Each row comes from the steps of one path. Every step used is in the known rows, and no mark comes twice. Write the path behind each row, first mark first.
Known rows:
dotoni vuda: [ 0.03  0.25 -0.28 -0.17 -0.05  0.17  0.06  0.15  0.14 -0.48 -0.02 -0.07
  0.22 -0.32 -0.24 -0.16  0.21 -0.65  0.35 -0.11  0.12  0.40 -0.20]
lufos kode sofum rafeg rereda: [ 0.15 -0.05 -0.12 -0.01 -0.35 -0.16  0.01 -0.01 -0.11  0.07  0.04  0.15
  0.01 -0.20  0.09 -0.08  0.12 -0.18  0.06  0.02  0.09  0.00 -0.18]
dotoni sofum rafeg rereda felapu lufos kode: [ 0.12  0.04  0.36 -0.18 -0.22  0.10 -0.09  0.42  0.20  0.05  0.22  0.18
  0.11  0.13 -0.09 -0.08 -0.13 -0.02 -0.28  0.01 -0.09 -0.14  0.05]
kode mani felapu rereda: [ 0.03  0.31 -0.26  0.02  0.32 -0.24 -0.04 -0.10 -0.03 -0.44 -0.15 -0.03
  0.08 -0.05  0.08  0.38 -0.04 -0.07  0.08 -0.12 -0.05  0.05  0.16]
felapu lufos kode sofum rafeg: [-0.22 -0.35  0.08  0.13 -0.23 -0.08  0.08  0.21 -0.11  0.47 -0.05 -0.62
  0.06 -0.01 -0.01 -0.06  0.16 -0.21  0.19 -0.08  0.07  0.03 -0.01]
zemuf mani felapu rereda: [-0.04  0.31 -0.12 -0.04  0.26 -0.06 -0.02 -0.15  0.20 -0.13 -0.14  0.01
  0.07 -0.13  0.23  0.16 -0.31  0.21 -0.01 -0.22  0.14  0.17  0.19]
lufos kode sofum rafeg rereda felapu: [ 0.12  0.02 -0.02 -0.05 -0.34 -0.11 -0.03  0.06 -0.14  0.05  0.04  0.21
 -0.06 -0.23  0.09 -0.01  0.09 -0.17 -0.07  0.04  0.14 -0.13 -0.14]
dotoni sofum: [ 0.14  0.10  0.13 -0.25 -0.09  0.03 -0.18  0.07  0.21 -0.33  0.49  0.12
  0.04  0.17 -0.06 -0.16  0.06 -0.29 -0.14 -0.13  0.05 -0.02 -0.15]
kode sofum rafeg rereda felapu lufos: [-0.02 -0.01  0.18 -0.10 -0.02  0.05 -0.02  0.16 -0.17  0.01  0.08  0.02
 -0.13  0.21 -0.32 -0.21 -0.04  0.04 -0.20  0.08 -0.49  0.01 -0.35]
zemuf mani kode sofum rafeg rereda felapu lufos: [-0.16 -0.11  0.09  0.04  0.11  0.10 -0.05 -0.29 -0.03 -0.02 -0.07 -0.03
 -0.15  0.15  0.40  0.07  0.01  0.31  0.10  0.03  0.04 -0.05  0.05]
mani kode sofum rafeg: [ 0.05 -0.42 -0.09  0.16  0.06  0.02  0.13 -0.45 -0.22 -0.14  0.16 -0.01
 -0.16  0.16  0.26 -0.25  0.32  0.01  0.23  0.07 -0.35 -0.07 -0.33]
rafeg rereda felapu lufos kode sofum: [ 0.02  0.15  0.22 -0.24 -0.05  0.05 -0.19  0.01  0.03 -0.03 -0.32  0.15
 -0.07  0.04 -0.30 -0.01 -0.25 -0.13 -0.12  0.12  0.27 -0.01  0.02]
teka felapu mani kode sofum rafeg rereda: [ 0.11  0.01 -0.09  0.04  0.09  0.05  0.05  0.23  0.15 -0.11  0.29  0.39
 -0.18  0.07  0.10 -0.02 -0.12  0.22 -0.02  0.17 -0.09  0.16  0.26]
lufos kode sofum: [ 0.10 -0.05 -0.17 -0.04 -0.32 -0.21 -0.06 -0.13 -0.16 -0.07  0.17  0.01
 -0.08 -0.26  0.18 -0.03  0.24 -0.39  0.10 -0.08  0.33 -0.04 -0.19]
teka dotoni sofum rafeg rereda: [ 0.16  0.17 -0.24 -0.24  0.02  0.11  0.11  0.44  0.20  0.01  0.47  0.46
  0.21  0.21 -0.06 -0.29  0.05  0.23 -0.60 -0.04 -0.23  0.06  0.18]
felapu lufos: [-0.29 -0.23  0.05  0.07  0.01  0.06  0.02  0.04  0.14  0.35 -0.12 -0.69
  0.17  0.21 -0.28 -0.16  0.10 -0.21  0.30 -0.09  0.06  0.19 -0.03]
felapu lufos kode sofum rafeg rereda: [-0.16 -0.30  0.11  0.08 -0.23 -0.08  0.05  0.19 -0.08  0.44 -0.18 -0.49
  0.07  0.01 -0.08 -0.06  0.04 -0.18  0.18 -0.03  0.09  0.08  0.02]
rereda felapu mani kode sofum: [-0.06 -0.13  0.16 -0.04  0.08  0.05 -0.11  0.06 -0.08 -0.20  0.14  0.16
 -0.32 -0.02  0.06  0.22 -0.02  0.04 -0.09  0.06  0.09 -0.32  0.22]
rafeg sofum: [ 0.34 -0.09  0.04 -0.03 -0.06  0.09 -0.32 -0.40  0.35 -0.10  0.19  0.42
  0.05  0.21 -0.03 -0.18  0.00  0.10 -0.19 -0.16  0.10  0.07  0.04]
mani felapu lufos: [-0.13  0.17  0.03  0.07  0.35  0.01  0.15 -0.14 -0.15  0.17 -0.16 -0.47
  0.09 -0.12 -0.22 -0.06 -0.17  0.01 -0.16 -0.18  0.05  0.08 -0.09]
rafeg rereda felapu mani kode sofum: [ 0.15  0.08  0.15 -0.20  0.09  0.03 -0.18 -0.08  0.04 -0.29 -0.23  0.47
 -0.19  0.09 -0.20  0.06 -0.30  0.07 -0.06  0.20  0.10 -0.02  0.13]
sofum rafeg: [-0.03 -0.02 -0.14  0.14 -0.09  0.16  0.15  0.08  0.27  0.29  0.07 -0.05
  0.34  0.18 -0.27 -0.27  0.16  0.12  0.17  0.05 -0.46  0.16 -0.29]

Which path is each row?
[-0.02 -0.41  0.12  0.09  0.09  0.07  0.08 -0.31 -0.26 -0.05 -0.03 -0.03
 -0.22  0.19  0.17 -0.17  0.16  0.06  0.10  0.13 -0.29 -0.14 -0.19] -> mani kode sofum rafeg rereda felapu lufos
[-0.08  0.09  0.13 -0.09  0.03  0.09 -0.16  0.24  0.15 -0.08  0.10  0.13
 -0.12 -0.03 -0.19  0.23 -0.11  0.02 -0.10  0.03  0.17 -0.21  0.25] -> rereda felapu mani
[-0.07 -0.16  0.18  0.02  0.05  0.09 -0.05  0.16 -0.06 -0.08  0.14  0.17
 -0.26  0.01  0.05  0.19 -0.02  0.16 -0.11  0.09 -0.09 -0.33  0.20] -> rereda felapu mani kode sofum rafeg
[ 0.07 -0.31  0.03  0.06  0.08  0.07  0.06 -0.40 -0.23 -0.20  0.04  0.18
 -0.22  0.15  0.19 -0.19  0.17  0.06  0.08  0.14 -0.29 -0.15 -0.26] -> mani kode sofum rafeg rereda felapu
[-0.06 -0.01  0.00  0.00  0.10  0.09 -0.07 -0.39 -0.01 -0.17 -0.01  0.18
 -0.16  0.12  0.42  0.05  0.03  0.31  0.08  0.05  0.04 -0.05 -0.02] -> zemuf mani kode sofum rafeg rereda felapu
[-0.03  0.09  0.07  0.06 -0.12  0.11  0.04  0.23  0.17  0.29 -0.28  0.08
  0.26  0.11 -0.23  0.04 -0.05  0.19  0.02  0.18 -0.20 -0.01  0.04] -> sofum rafeg rereda felapu lufos kode mani
[-0.01  0.04  0.12  0.04 -0.15  0.17  0.07  0.23  0.22  0.39 -0.27  0.10
  0.27  0.09 -0.31 -0.12 -0.12  0.17 -0.01  0.16 -0.20  0.03 -0.02] -> sofum rafeg rereda felapu lufos kode
[ 0.08  0.02  0.12 -0.10 -0.02 -0.01 -0.03  0.21 -0.14 -0.11  0.15  0.25
 -0.18  0.16 -0.26 -0.11 -0.10  0.13 -0.19  0.10 -0.51  0.01 -0.24] -> kode sofum rafeg rereda felapu mani
[-0.02  0.13  0.08  0.07  0.18 -0.08  0.19 -0.01 -0.29  0.25 -0.25 -0.30
  0.03 -0.26 -0.10 -0.01 -0.24  0.07 -0.25 -0.11  0.02  0.02 -0.05] -> mani felapu lufos kode sofum rafeg rereda
[-0.18  0.25 -0.02  0.03  0.17 -0.07  0.01 -0.18 -0.12  0.08 -0.06 -0.30
 -0.05 -0.20  0.30  0.19 -0.14  0.20 -0.11 -0.21  0.32  0.04  0.06] -> zemuf mani felapu lufos kode sofum
[ 0.08 -0.04  0.07  0.07 -0.01  0.18  0.09  0.12  0.23  0.19 -0.21  0.31
  0.16  0.17 -0.22 -0.08 -0.14  0.34  0.05  0.22 -0.37  0.02  0.04] -> sofum rafeg rereda felapu mani kode
[ 0.06  0.24 -0.33  0.09 -0.09 -0.27 -0.01 -0.22 -0.12 -0.14 -0.08 -0.03
  0.11 -0.38  0.33  0.36  0.21 -0.22  0.13 -0.08  0.52 -0.09  0.10] -> lufos kode mani felapu
[ 0.10  0.15 -0.31  0.07 -0.10 -0.32 -0.01 -0.08 -0.05 -0.16 -0.16  0.00
  0.12 -0.38  0.35  0.40  0.09 -0.26  0.18 -0.11  0.44 -0.06  0.26] -> lufos kode mani felapu rereda
[-0.15  0.29 -0.18  0.10  0.34 -0.15  0.00 -0.16 -0.18 -0.21 -0.13 -0.38
  0.08  0.01  0.02  0.36  0.11 -0.03  0.04 -0.10  0.07  0.01  0.04] -> kode mani felapu lufos
[-0.15  0.06 -0.01  0.05 -0.12  0.09  0.06  0.38  0.09  0.29  0.29 -0.18
 -0.01 -0.04  0.00 -0.12  0.07 -0.12 -0.10  0.02  0.15  0.12  0.08] -> teka felapu lufos kode sofum rafeg
[ 0.03 -0.44 -0.13  0.19  0.08 -0.10  0.06 -0.10  0.12 -0.07  0.02 -0.01
 -0.08  0.06  0.20  0.14  0.05  0.12  0.48  0.05  0.02  0.07  0.35] -> felapu mani kode
[-0.09  0.13  0.00  0.10  0.19 -0.08  0.16 -0.11 -0.20  0.25 -0.21 -0.45
  0.09 -0.31 -0.04  0.03 -0.13 -0.06 -0.12 -0.19  0.27  0.01  0.02] -> mani felapu lufos kode
